Known rows, with every step that occurs:
miku > tamuloz: [-16.7   2.1   5.9  -5.3 -14.0  -4.4  -0.8 -26.9   3.2   7.1   5.1 -22.2
  -1.1 -23.5   3.2   5.4   4.0 -11.0  -3.1  13.1  14.8   3.2 -15.9   0.1
  -3.3   1.7 -20.1  -1.3]
tidin > tamuloz > kifutus > ropus: [ -3.9   5.5   1.1 -27.8  33.8  -1.1   7.1  11.6  20.1  -5.8 -13.9 -24.9
   9.8 -10.9  -3.0  -6.0   3.0   1.3   6.6   5.4  11.2   9.3 -10.7   1.4
   1.0   3.9 -28.7   0.6]
ropus > kifutus > tebed: [ 16.2   2.6  -2.0 -23.0  -2.9   8.8   3.8  17.7  -5.6   1.2  -6.9 -10.4
   5.7  17.9  -1.4  -2.0  -0.4  -0.5   4.6   8.7 -14.1  -3.8  -7.6  19.0
  -1.7  11.0 -35.3   0.5]
ropus > kifutus: [ -8.9   1.2  -5.4  -8.5  25.2   2.2   5.2  -3.6  -4.0  14.8 -13.3 -35.6
  11.1   1.9  -6.9  -8.2  -9.0  -7.7   0.2  -1.2 -34.0   2.8   3.7   9.4
  -5.5  -7.9 -13.3  -2.7]
kifutus > ropus > miku > tamuloz: [ -7.9   9.6   0.1 -19.8   4.8   0.4   8.6 -19.0   1.0  -0.6   9.3  -5.5
  17.0 -13.1  24.9   5.3   0.3  -6.2  -2.4  18.2  35.4   1.1 -27.2  16.2
  -7.7   0.7 -30.0  -1.1]
miku > ropus: [ -2.0  -2.8   3.2   7.4  -0.8  -3.6  -1.0  -3.6   0.6   6.9  -9.0  23.5
 -12.0   0.9 -17.6  14.2  11.9   1.4   1.9  -6.6 -13.6   0.4   9.0  -6.8
   2.3  -8.4  35.7   5.6]
tebed > kifutus > ropus > miku > tamuloz: [ -3.3   7.5  -0.1 -16.2   3.5  -3.1   8.6 -19.9   2.6   2.8  14.7 -10.3
  13.5  -4.8  25.8  -0.7   0.0  -4.4  -4.2  17.2  30.3   1.3 -24.0  19.4
 -11.7   6.7 -18.2  -0.4]
tebed > miku > tamuloz > kifutus > ropus: [-17.1   7.9   1.6 -20.0  28.5  -3.6   5.6   4.6   3.4   3.8 -17.5 -11.3
   4.8 -28.4  -2.7   7.6   5.4  -2.1   5.1   8.1  18.2   9.0  -5.8   2.0
   2.5  -5.5 -27.6   3.1]
kifutus > tebed > miku > ropus: [  1.2  -2.4   1.4  18.7  -8.2  -3.1  -5.2   7.3 -23.8   6.9   1.3  46.7
 -13.6   5.1  -2.9  31.6  10.7   3.2   4.6  -7.4  -3.3  -4.4  19.3  -6.6
   3.8   4.0  39.0   6.8]
ropus > kifutus > tebed > tidin: [-15.1  -6.5  -0.1  -6.7 -23.0   0.2  -2.8  19.9 -15.1   7.3  -7.8  -6.5
   7.0  12.1  -7.7 -25.0  -8.6   7.8  -0.9  -5.9  -0.2 -11.1  -9.7  -6.2
  13.1   3.7 -21.9  -6.2]
tebed > tidin > tamuloz > miku > ropus: [  3.2  -4.0   4.8  21.4   3.9  -1.9  -6.2  -6.5   1.1  -9.7   9.8  34.0
 -12.0  -3.0  -6.9   6.1   0.8   3.5  -7.8 -14.2  -3.6   4.5   9.6 -14.8
  -5.5 -17.4  44.0  -1.1]
tidin > tamuloz > miku > ropus > kifutus > tebed: [ 26.7   4.5   1.3 -13.1   4.1   2.3   1.5   8.6  -2.1 -11.7   7.2  11.9
  -4.0  18.5   3.5   7.7  -2.1   3.1   0.6   4.3 -14.2   0.7  -2.9  15.1
 -13.0   7.7 -12.9   0.4]
tidin > tebed > kifutus > ropus: [  3.5  -8.6  -4.1 -13.7   5.5  -2.7   4.1  11.2  18.7  -1.5   4.3 -11.9
  -2.0  15.6  -0.2  -8.2   8.4   1.6   4.8  -4.6   4.0  -0.8  -1.7   8.2
  -1.0  14.3   1.7  -0.6]
kifutus > tebed > tidin > tamuloz > miku > ropus: [ 12.3  -2.8   5.3  16.4  -3.3  -1.0  -6.1  -2.4   0.1 -13.1  11.6  42.2
 -14.8   3.4  -4.8   9.2   2.5   5.6  -6.3 -10.9  -1.1   2.9   5.7 -11.7
  -6.0 -12.0  35.4  -0.2]
tidin > tebed > miku > ropus: [ -5.5  -5.2   0.1  29.6 -10.0 -10.9  -5.9  -7.6 -15.2   4.2  10.5  35.0
 -18.3   3.7  -3.2  29.2   8.6   2.0   6.2 -13.3 -11.6  -4.4  25.2 -18.9
   3.9   0.5  55.0   5.5]
kifutus > tebed > tidin > tamuloz > miku: [  7.2  -5.9   1.8  15.0  -7.9  14.7  -7.4   3.2   1.9 -19.1  12.4   7.5
   4.9  -0.6   6.5 -12.0  -8.5  -1.6 -10.8  -5.6  11.5   1.5  -2.5  -8.3
   0.0  -7.6   5.4  -9.4]
tidin > tebed > kifutus: [ 10.7 -14.1  -2.7  13.6 -22.7  -7.5  -2.2 -10.8  16.1   3.3  17.8 -29.9
 -11.2  32.1  -2.4 -26.3   5.1   0.3   0.8  -7.2 -19.6  -3.9  12.8   1.6
   1.7  23.9  39.4   1.1]
kifutus > ropus: [ -9.6  -2.4  -3.1 -24.7  17.8  11.0   5.4  21.5   9.2   2.2 -17.4  -2.9
  11.0  -9.4  -5.0   8.7   9.2  -3.8   5.0   1.4  12.8   0.8 -10.9   6.6
   6.8  -0.1 -25.3  -1.6]
kifutus > tebed > tidin: [-16.0  -9.6   1.7  -2.5 -39.3   5.0  -5.2  22.4 -11.4   5.3  -8.1   3.7
   4.5  12.0  -9.4 -21.2  -0.4   9.1  -0.5  -5.8  13.9 -13.8 -11.6 -11.5
  21.6   7.8 -16.0  -5.3]
tamuloz > tidin > tebed > miku > ropus: [ -0.6  -3.5   0.0  36.5 -13.7  -8.6  -8.4  -4.9 -11.8   1.4   6.0  43.0
 -19.1  -1.0  -5.5  26.5   3.5   5.6   2.1 -15.4  -8.4  -5.5  26.7 -22.3
   3.9  -3.3  52.6   4.2]

Rows:
[  2.8   3.2  -2.1   5.2  35.5  -1.9   3.1  -5.5  -6.3   6.7  -9.3   5.4
  -4.3  -3.3 -11.4   4.4  -8.0  -3.7  -4.4  -9.3 -40.6   7.7  14.2   7.1
 -13.9 -26.3  18.9   0.6] | tamuloz > miku > ropus > kifutus
[ -3.6   2.8  -2.0  -4.4  30.1  -9.7   5.1  -7.4  -4.7  12.8  -8.2 -10.0
  -2.4   3.1 -12.4   2.6  -4.8  -1.7   0.4  -3.4 -40.0   5.6   9.7   5.4
 -11.7 -13.2  11.8   1.5] | miku > ropus > kifutus
[  5.6   4.0  -1.2   4.9  36.2  -5.5   2.8 -12.0  -1.3  -0.4   3.5  -1.5
  -2.4   0.7  -3.8   4.7 -10.4  -3.2  -5.0  -6.3 -36.7   9.8  11.5   4.4
 -19.5 -17.6  16.9  -1.6] | tidin > tamuloz > miku > ropus > kifutus
[ 11.2  -3.7  -0.2  16.2   9.3  18.2  -5.6  -6.2   9.5 -17.0   9.6  -1.9
   6.6  -5.7   8.4  -2.4  -4.6  -8.8 -10.1  -3.6   2.7   7.6   1.9  -2.9
  -4.5 -10.4  12.2  -7.0] | tidin > tamuloz > miku
[ 11.6  -4.6  -1.9  17.3 -36.0   5.1  -8.0  -3.4  22.7 -13.4  -1.6  -0.5
  -9.5   3.8  -6.8  -8.0  -5.2   4.7  -0.4  -6.5  -5.8  -8.6   3.8 -21.4
  10.9  -1.0   2.4  -2.5] | tamuloz > tidin > tebed
[-12.3   4.9   2.5   3.7 -13.3  -7.1  -1.6 -17.2 -22.6   7.0  15.8  -7.1
  -1.0 -17.5  17.2  21.2  -2.2  -9.7  -0.7  14.1  14.7  -0.6  -3.6   4.3
  -7.4  14.2 -23.3  -1.4] | ropus > kifutus > tebed > miku > tamuloz
[-10.4   2.3  -4.2  10.5  30.5 -10.2   1.7  -5.0 -20.1  16.7  -3.9   1.2
  -1.5  -0.3  -5.1  14.3  -7.4  -2.9   0.8  -8.6 -37.3   3.0  20.3   0.8
 -10.5  -8.9  21.7   1.8] | tebed > miku > ropus > kifutus
[ 11.2   3.1  -1.3   5.9 -30.5  -0.5  -3.3 -13.1  23.0 -16.8   9.8   6.2
  -3.3  -2.4   8.7  -1.2  -7.9   5.0  -1.9   1.0  16.3  -6.8 -11.5 -12.0
   0.5  -1.7 -14.7  -2.8] | kifutus > ropus > miku > tamuloz > tidin > tebed
[-13.0   6.9   1.3 -16.9  18.6  -7.1   5.4   0.5   7.8  -1.5  -8.0 -10.9
   1.2 -22.5  -1.0   7.0   5.0  -0.7   7.1   5.6  16.3   6.9  -4.6  -2.4
   1.8  -3.1 -23.9   3.4] | tidin > tebed > miku > tamuloz > kifutus > ropus
[ 19.9   3.9   0.3 -18.7  -1.6   1.3   3.7  15.0  -6.9  -1.1  -3.9   9.2
  -3.6  18.2  -6.2   8.3   2.8   3.4   4.9   5.5 -18.4  -2.4  -2.8  16.2
  -6.9   7.9 -16.3   3.2] | miku > ropus > kifutus > tebed
[ 11.7  -1.7   4.3  18.9  10.6   0.4  -5.0  -9.4   6.0  -9.7   8.7  34.1
 -13.0  -2.5  -5.7  14.4   3.9   0.1  -6.4  -9.8  -9.5   7.9  10.3  -8.0
  -9.2 -16.4  43.7   0.8] | tidin > tamuloz > miku > ropus
[  0.7  -7.2  -3.7 -17.3  17.3   2.9   5.5  19.7  12.8   6.3  -9.1 -10.9
   5.3   7.3  -5.6  -8.9   8.8  -0.5   1.4   0.0   4.9   1.7  -3.6  14.9
  -0.7  11.1  -3.1  -0.9] | tebed > kifutus > ropus
[-12.9   2.5   3.8   6.5 -23.2  -3.6  -4.0 -14.6 -21.2   5.7  13.5   0.7
  -2.8 -18.7  17.7  22.5   2.8  -9.4  -0.5  14.7  23.8  -1.6  -5.3   0.6
  -1.7  15.5 -17.2  -0.5] | kifutus > tebed > miku > tamuloz
[-15.4   8.8   4.8   9.3   1.4 -12.7  -0.2 -25.3  -1.4   7.1  -5.3 -30.5
  -6.4 -24.0  -2.7  -1.9  -0.9  -3.8   3.9   7.4  -0.9   7.9   8.6 -12.1
   6.4  -2.6  -0.7   6.5] | tidin > tebed > miku > tamuloz > kifutus
[ -1.1  -6.7   0.4  21.4   0.8  12.4  -7.8  -2.8   3.4 -14.8  10.7   2.1
   6.3  -6.5   6.1 -14.5  -9.9  -3.9 -12.1  -8.8   8.4   3.3   0.6 -12.4
   0.7 -13.0  13.7 -10.3] | tebed > tidin > tamuloz > miku
[ -9.7  -5.4   1.1   2.4 -18.1  -0.5  -4.0  17.4 -16.5   1.0  -4.2  17.8
   0.2  10.0 -10.7 -16.3  -7.7   9.7  -4.2 -10.3  -3.8  -8.2  -3.7  -7.9
   7.5  -9.9  -6.0  -4.9] | tamuloz > miku > ropus > kifutus > tebed > tidin
[ 18.0   4.4   3.5 -19.0 -11.2   9.9   2.1  19.0   3.2  -1.2 -20.0  -8.5
   0.4   8.9 -12.0 -10.1   7.9   4.0   7.5   9.6  -0.3  -0.8  -4.1   9.6
  12.9   7.4 -24.0   7.3] | tamuloz > kifutus > tebed
[ 14.7   1.3  -9.9 -14.1  12.0   9.2  11.4   8.9   7.2  -1.7   7.6  -0.2
  24.8  30.2  25.0 -14.9  -0.2   4.4   2.1   3.6  17.7  -6.3 -10.5  23.1
  -1.2   8.6   6.9   0.9] | tidin > tebed > kifutus > ropus > miku
[ -3.7  -1.1  -6.3  12.6  -2.0   8.0  -3.1  15.9 -34.9  10.2  -0.7   6.1
   7.9   6.1  10.6  19.4  -2.4  -5.5   4.4   0.7  -5.5  -7.1  17.7   4.6
   4.7  15.9  -3.0  -0.3] | ropus > kifutus > tebed > miku
[ 11.3   2.1  -0.8  14.4 -37.7   0.5  -4.8 -18.4  20.2 -15.5  11.0   2.2
  -5.2  -0.8   7.6  -5.3  -9.2   4.2  -3.2   0.7  10.5  -8.3  -6.9 -14.8
   1.8  -1.0  -6.0  -2.1] | ropus > miku > tamuloz > tidin > tebed
[ 6.1 -4.5 -1.5 -9.4 -2.1 -5.5  1.6  5.6 22.7 -5.0  7.3 -4.6 -6.1  2.6
 -0.1 -7.2  2.7  3.2 -1.1  0.2 12.2  0.1 -7.5  6.0 -6.2 11.4 -8.1 -2.0] | miku > tamuloz > tidin > tebed > kifutus > ropus
[-15.7  -4.7   3.6  -4.2 -27.8   0.3  -4.3  20.4  -8.6   6.0 -17.1  -5.2
   3.8   6.8 -15.0 -30.1  -2.3  11.6   1.3  -5.7   9.1  -8.8  -8.7 -12.8
  23.4   0.0 -15.0  -1.2] | tamuloz > kifutus > tebed > tidin
[  0.8   1.4  -1.5  14.6  -6.0   5.3  -4.3  12.2 -24.8   1.5   1.4  -0.1
   5.2   4.0  11.1  12.2   0.5  -0.4   6.4   2.9   7.5  -3.2  16.3  -5.0
  11.0  22.8   2.7   2.4] | tidin > tamuloz > kifutus > tebed > miku
[-13.0   8.3   3.1 -29.2  26.3  -4.0   7.7   3.0  14.8   2.9 -21.1 -18.5
   5.2 -25.3  -8.1   1.7   6.2  -1.9   4.8   9.6  15.2   9.9 -12.4   5.3
   2.3  -8.2 -35.1   3.1] | miku > tamuloz > kifutus > ropus
[-13.0   9.7   6.8  -7.3  10.3  -8.3   2.5 -22.3   9.2   8.1 -18.2 -37.5
  -3.1 -26.1 -12.5 -14.1   1.4  -3.7   1.2  12.4  -2.3  11.4  -3.3  -3.0
   4.7 -11.3 -14.7   6.5] | miku > tamuloz > kifutus
[  5.7   6.0  -9.3 -20.8  22.0  18.9  12.4  15.7  -0.4   0.9  -8.2   6.5
  32.5  13.2  23.1  -3.4   0.6   0.9   2.5   7.3  24.3  -5.9 -16.9  21.4
   4.0  -4.2 -12.3   0.0] | kifutus > ropus > miku
[ 13.6  -9.5  -0.6  21.3 -30.4  -9.6  -6.1 -16.1  21.2  -1.5  16.1 -18.9
 -16.5  17.8  -0.7 -27.8  -3.5   4.0  -6.2  -4.1  -9.4  -3.6   7.4  -3.1
  -3.3  16.8  26.2  -0.5] | miku > tamuloz > tidin > tebed > kifutus
